Each row was made from one small tree. The marks that hang from a mark follow it in brackets, in the order of their numbers. Every link used is in the known rows. Write each row's tree.
Known rows
k_786{k_226 k_475{k_380{k_528}} k_678{k_752{k_191}}}: 22, -1, 33, 15, -54, -12, 6, 22, 7, 18, 6, 27, 17, 28, -27, -25, -8, -19, 26, 1, 8, 8, 22, -23, 17, 40, -33, 25, -5, -16
k_786{k_226}: 23, 3, -5, -22, 9, 22, 4, 8, 12, 3, 18, 25, -14, 22, -14, 31, 12, -11, -2, 15, 0, -4, 29, 7, 16, -17, -6, -44, -8, 5
k_602{k_226{k_786{k_475{k_380}}}}: -14, -3, -2, -11, 15, -3, -20, 22, 2, 8, 8, -1, -5, -12, 1, -36, 15, 25, 7, 2, -26, -23, 13, 2, -4, -14, -13, -21, -15, 25
k_915{k_285 k_505{k_602} k_561}: -24, -35, 0, 1, 8, -16, -3, -26, -13, 3, -6, 6, 9, 7, 18, 73, -7, 9, 9, 5, -12, 31, 5, 58, 7, -41, 30, -67, -2, -40
k_60{k_678{k_752}}: 12, 16, 25, 12, 41, 29, 5, 24, 15, -4, 5, -23, 24, 16, -20, -7, -12, -5, 1, -6, -7, -12, -14, -18, 12, -10, 19, -12, 1, -4
k_226{k_786{k_475{k_380} k_678{k_752{k_191}}}}: -19, -12, 16, 7, -29, -12, -14, 7, -2, -9, -10, 7, 28, 17, -10, -36, -12, 8, 11, 8, -13, 9, -12, -43, -5, 21, -27, -2, -25, -11
k_226{k_786{k_475{k_380{k_528}} k_678{k_752{k_191}}}}: -11, -10, 13, 13, -45, -20, -11, 16, -6, 14, -7, -13, 26, 6, -6, -53, -7, -1, 32, 16, -5, -2, -12, -45, -19, 25, -33, -1, -6, -8
k_60{k_678{k_752{k_191} k_786{k_226 k_475{k_380}}}}: 10, -1, 26, -27, 4, -18, -24, 12, 3, -14, 4, 5, 24, 41, -13, -15, -8, 0, 31, -16, 3, -5, 8, -31, 15, 32, -22, 43, -22, -18
k_678{k_752{k_191} k_786{k_226 k_475{k_380{k_528}}}}: 12, -13, -4, -29, -21, -45, -26, 20, -5, 23, -5, 10, 3, 38, 23, -32, -1, -21, 61, 3, -4, 7, 12, -40, 11, 32, -47, 40, -17, -1
k_226{k_786{k_678}}: -17, 6, -17, -12, -6, 18, 11, -11, -1, -5, 5, 0, 5, 3, -10, -7, 7, 18, -18, 26, 8, -4, -9, -12, -22, -9, -5, -55, -3, -8
k_786{k_226 k_475{k_380{k_528}} k_678{k_752}}: 21, 10, 17, 21, -38, 2, 12, 41, 16, 20, 2, 18, 15, 34, -10, -30, -11, -6, 17, 1, 17, 7, 8, -17, 20, 22, -11, 27, 8, 2
k_226{k_786{k_475 k_678{k_752{k_191}}}}: -24, -2, 17, 2, -16, -15, -13, 7, -8, -4, -15, 13, 13, 17, -27, -21, 1, 4, 7, 24, -6, 19, -20, -37, -12, 15, -25, 1, -14, -34
k_786{k_226 k_475{k_380} k_678{k_752}}: 13, 9, 21, 13, -21, 14, 8, 30, 20, -4, -1, 44, 18, 44, -14, -12, -17, 4, -7, -9, 9, 17, 9, -15, 36, 17, -4, 29, -16, -2
k_285{k_915{k_505{k_602{k_226{k_786{k_475}}}} k_561}}: -30, -20, 22, -15, 5, -5, -21, -10, -9, -16, 0, -28, 2, -15, -16, 40, 17, 20, -17, 33, -23, -5, -6, 83, -33, -25, 0, -12, -3, -14
k_505{k_602{k_226{k_786{k_678}}} k_915{k_285}}: -31, -5, -10, 36, 15, -1, 0, -41, -3, -23, -3, -14, -44, -23, 29, 48, 4, 28, -54, -19, 21, 12, -7, 22, 0, -3, 37, -1, -9, -8
k_505{k_602{k_226{k_786{k_475 k_678}}} k_915{k_561}}: -47, 14, 1, 22, -2, -7, -4, -26, -9, -10, -4, -10, -40, -34, 14, 20, 20, 30, -50, 8, 14, 3, -37, 39, -29, -10, 28, 29, -17, -5
k_226{k_786{k_475{k_380{k_528}} k_678{k_752}}}: -11, 0, 0, 20, -30, -8, -5, 29, 2, 17, -11, -23, 23, 14, 10, -60, -11, 13, 24, 16, 0, -3, -24, -39, -16, 8, -12, -1, 7, 8
k_475{k_380{k_528} k_786{k_226 k_678{k_752{k_191}}}}: 43, -8, 7, -13, -44, -13, 9, -32, -1, -3, 6, 12, 40, -7, 10, -34, -22, -30, 22, -17, 10, -14, 18, -32, 8, 53, -44, 31, -3, 22
k_475{k_380{k_528} k_786{k_226 k_678{k_752}}}: 43, 1, -7, -8, -31, 1, 13, -15, 8, 0, 3, 2, 37, -2, 26, -43, -26, -17, 13, -17, 16, -18, 5, -24, 11, 37, -23, 33, 7, 38
k_528{k_380{k_475{k_786{k_678}}}}: 33, 9, 2, 19, -9, 15, 25, 15, -1, 10, -7, 6, 3, -25, -18, -26, -14, 9, 29, -9, -14, -18, -2, -34, 1, 0, 11, 18, 31, 24
k_505{k_602{k_226{k_786}} k_915{k_561}}: -40, 9, -9, 6, 17, -7, -12, -38, -14, -8, 4, -24, -43, -44, 34, 33, 18, 14, -40, 7, -3, -13, -30, 35, -27, -21, 23, 0, -26, 19
k_60{k_678}: 15, 10, 12, 3, 30, 41, 12, 17, 21, -7, 19, -23, 13, 7, -28, 1, 4, 4, 0, -1, 1, -24, 8, 4, -1, -21, 17, -46, 9, -1
k_602{k_226{k_786{k_475}} k_505{k_915{k_285 k_561}}}: -50, 5, 3, 23, 44, 0, -45, 15, -32, -6, 0, -17, -34, -27, -4, 42, 22, -19, -43, -18, 8, 30, -2, 23, -21, -31, 37, 1, 8, -21
k_475{k_380 k_786{k_678{k_752}}}: 24, -5, -14, 0, 1, 21, 14, -15, 19, -22, -12, 10, 49, -1, 37, -46, -35, -6, -7, -32, -4, -6, -10, -34, 19, 20, -7, 19, -15, 39
k_380{k_475{k_786} k_528}: 25, 2, -25, 6, -7, -10, 16, 25, 6, 29, -10, -49, -12, -25, 3, -56, 6, -8, 50, 9, -18, -31, -11, -22, -21, -5, 3, 15, 53, 31
k_915{k_505 k_561}: -16, -9, 11, -16, 16, 6, 4, 7, -7, 5, 9, 12, 25, 4, -17, 22, 8, -5, 2, 16, -35, 9, 1, 50, -3, -45, 4, -70, 3, -24
k_602{k_226{k_786{k_678}} k_505{k_915{k_285 k_561}}}: -53, 21, -2, 18, 33, 14, -15, -16, -39, -13, 11, -8, -21, -33, -16, 49, 15, -14, -77, -23, 30, 29, 0, 33, -24, -15, 39, -14, 10, -32
k_602{k_226 k_505{k_915{k_285 k_561}}}: -27, 13, -1, 26, 61, 27, -14, 10, -21, -1, 14, -6, -31, -29, -3, 58, 15, -41, -57, -36, 10, 29, 19, 41, 3, -34, 46, -20, 10, -15
k_505{k_602}: 10, -10, -40, -10, 11, 14, 15, -18, 22, 14, -2, -14, -24, 2, 37, 23, 4, 7, 12, 19, 8, -12, -1, 1, 10, -29, 13, -51, -12, 19
k_678{k_752{k_191} k_786}: -6, -6, -18, -38, 26, -24, -11, -3, -7, 7, -11, 12, 4, 24, 23, -12, -1, -22, 30, 3, -18, 18, -9, -38, 7, 13, -32, 0, -27, -15

Write each row's tree
38, -6, -16, -25, -22, 24, 16, -30, 16, -29, 13, 29, 31, 3, 15, -12, -17, 1, -17, -22, 16, -16, 25, -8, 16, 22, -17, 3, -13, 34 : k_475{k_380 k_786{k_226 k_678}}
24, 23, -2, 5, -25, -19, 24, 10, -4, 20, -12, -16, -3, -5, -21, -42, -7, -6, 26, 4, 8, -14, -16, -25, -4, 29, -1, 64, 47, 5 : k_380{k_475{k_786{k_226 k_678{k_752}}} k_528}
33, -5, -17, 8, -16, 9, 19, -3, 13, 6, -7, -18, 45, -13, 41, -64, -29, -16, 20, -21, 2, -16, -10, -37, 3, 24, -15, 18, 12, 43 : k_475{k_380{k_528} k_786{k_678{k_752}}}
27, 19, -12, -2, -35, -9, 31, 5, -1, 19, 0, -16, -11, -12, -29, -33, 6, 1, 24, 11, 12, -23, 1, -9, -16, 21, -2, 36, 54, 7 : k_380{k_475{k_786{k_226 k_678}} k_528}
-5, -6, -28, -13, 24, -12, -17, 42, 12, 10, -22, 2, 12, 41, 54, -46, -14, 3, 35, -13, -18, 13, -20, -40, 20, -6, -7, 28, -21, 19 : k_678{k_752 k_786{k_475{k_380}}}
-29, -20, -9, 40, 24, -14, -29, -9, 2, -16, -12, -23, -55, -18, 39, 38, 10, 24, -23, -13, 1, 13, -8, 13, 7, -17, 35, 11, -10, 2 : k_505{k_602{k_226{k_786{k_475}}} k_915{k_285}}
24, 13, 13, -2, -39, -34, 20, -7, -11, 19, -9, -8, 1, -10, -38, -38, -4, -18, 33, 5, 2, -12, -5, -31, -6, 45, -21, 60, 38, -9 : k_380{k_475{k_786{k_226 k_678{k_752{k_191}}}} k_528}
27, 10, -4, -25, 4, 9, 8, -24, 5, -23, -7, 35, 21, 11, 1, 0, -17, -10, -20, -8, 17, 8, -4, -17, 20, 26, -13, 37, -4, 6 : k_475{k_786{k_226 k_678{k_752}}}
-27, -17, 15, -21, 10, -1, -12, -30, -13, -19, 6, -32, 6, -24, -11, 50, 14, 16, -27, 31, -21, -14, -4, 83, -34, -24, -3, -33, -7, -8 : k_285{k_915{k_505{k_602{k_226{k_786}}} k_561}}
40, 15, 9, 6, -20, 10, 21, 7, -6, 4, 1, 24, -4, -15, -30, -6, -11, 8, 25, -8, -4, -20, 11, -26, 8, 9, 2, 28, 26, 20 : k_528{k_380{k_475{k_786{k_226 k_678}}}}
8, 7, 37, 1, -22, -7, 0, 13, 4, -2, -3, 55, 3, 38, -53, 12, 1, -14, -2, 9, 11, 31, 12, -15, 24, 29, -24, 27, -17, -44 : k_786{k_226 k_475 k_678{k_752{k_191}}}
15, -6, -35, -31, -17, -16, -12, 32, 10, 23, 7, 1, -11, 35, 34, -30, 12, 5, 47, 10, 10, -9, 20, -10, -2, -1, -23, 5, 4, 20 : k_678{k_786{k_226 k_475{k_380{k_528}}}}
34, 9, -17, -10, -19, -17, 10, 14, 1, 25, -1, -30, -19, -15, -12, -34, 9, -10, 44, 12, -7, -33, 4, -15, -12, 7, -5, 29, 49, 26 : k_380{k_475{k_786{k_226}} k_528}
-8, -32, -5, 0, 34, -19, -1, -22, -2, 5, -2, 5, -12, -1, 11, 49, 1, 24, 5, -13, -14, 14, 28, 58, 37, -30, 21, -57, 8, -26 : k_915{k_285 k_505{k_602{k_226}}}
-5, -26, 10, -6, 4, 23, 3, -13, 8, -17, 3, -27, 13, -3, -2, 62, 2, -6, -18, 27, -17, -1, 0, 75, -20, -32, 9, -44, -3, -9 : k_285{k_915{k_505{k_602} k_561}}
-20, 11, -5, 17, 27, 10, 6, -24, 2, 0, 8, -10, -43, -38, 32, 39, 16, 1, -41, -8, -3, -6, -16, 47, -5, -25, 33, 3, -21, 18 : k_505{k_602{k_226} k_915{k_561}}
-16, -7, -10, 5, -26, 12, -2, 16, 11, -7, 0, 0, 16, 14, 0, -34, 0, 28, 0, 13, 1, -6, -6, -22, -14, -7, -7, -28, -10, 6 : k_226{k_786{k_475{k_380} k_678}}
33, 5, -15, -31, -7, 20, 15, -30, 8, -24, 7, 34, 11, 3, -8, 7, -2, -2, -21, -2, 24, -2, 15, 1, 6, 15, -14, 4, 1, 7 : k_475{k_786{k_226 k_678}}
-46, 4, 1, -34, -1, -25, 9, -54, -30, 4, 6, 6, 6, -24, -12, 27, 14, 42, -22, 24, -1, -3, -15, 72, -19, -21, 4, -41, -4, -32 : k_915{k_505{k_602{k_226{k_786{k_678}}}} k_561}
-44, -7, -3, 26, 19, -15, -21, -36, -21, -14, -1, -18, -41, -35, 39, 64, 8, 13, -40, -10, 0, 12, -15, 39, -19, -19, 39, -3, -24, -3 : k_505{k_602{k_226{k_786}} k_915{k_285 k_561}}
-25, -3, 1, 37, 29, 1, -2, -21, -4, -8, 3, -4, -43, -30, 35, 69, 6, 0, -42, -24, 0, 19, 0, 52, 3, -22, 48, 0, -19, -3 : k_505{k_602{k_226} k_915{k_285 k_561}}
-3, -12, -23, 38, 49, 44, -13, 18, 5, -11, 2, -23, -27, 2, 17, 50, 2, -49, -35, -28, 19, 33, 15, -8, 16, -39, 46, -43, 19, -4 : k_602{k_505{k_915{k_285}}}
-19, 6, -2, -16, 27, -7, -22, 22, -3, 12, 4, 1, -20, -12, -14, -20, 27, 22, 2, 16, -21, -13, 8, 8, -9, -18, -10, -21, -5, 6 : k_602{k_226{k_786{k_475}}}
12, 12, 10, -2, -19, 21, 16, 26, 19, -2, 9, 48, -10, 37, -42, 15, 14, 9, -15, 16, 26, 17, 22, 11, 15, 0, -2, -4, 3, -25 : k_786{k_226 k_475 k_678}
12, 11, 26, -11, -15, 2, 17, -14, -2, -5, 8, 53, 9, 28, -46, 26, -4, -22, -16, 5, 12, 21, 18, -12, 24, 31, -25, -2, -22, -36 : k_786{k_226 k_678{k_752{k_191}}}
38, -2, -2, 15, 6, 8, 7, 23, -1, 14, -9, -8, -5, -26, -2, -24, -11, -3, 49, -8, -33, -25, 1, -38, 4, -13, 7, 12, 27, 41 : k_528{k_380{k_475{k_786}}}
-1, 7, 11, -26, 33, -8, -6, 0, -3, -6, 1, -14, 22, 21, -10, -10, -5, -8, 20, -9, -3, -4, -10, -31, -1, 18, -14, 8, -11, -25 : k_60{k_678{k_752{k_191} k_786}}
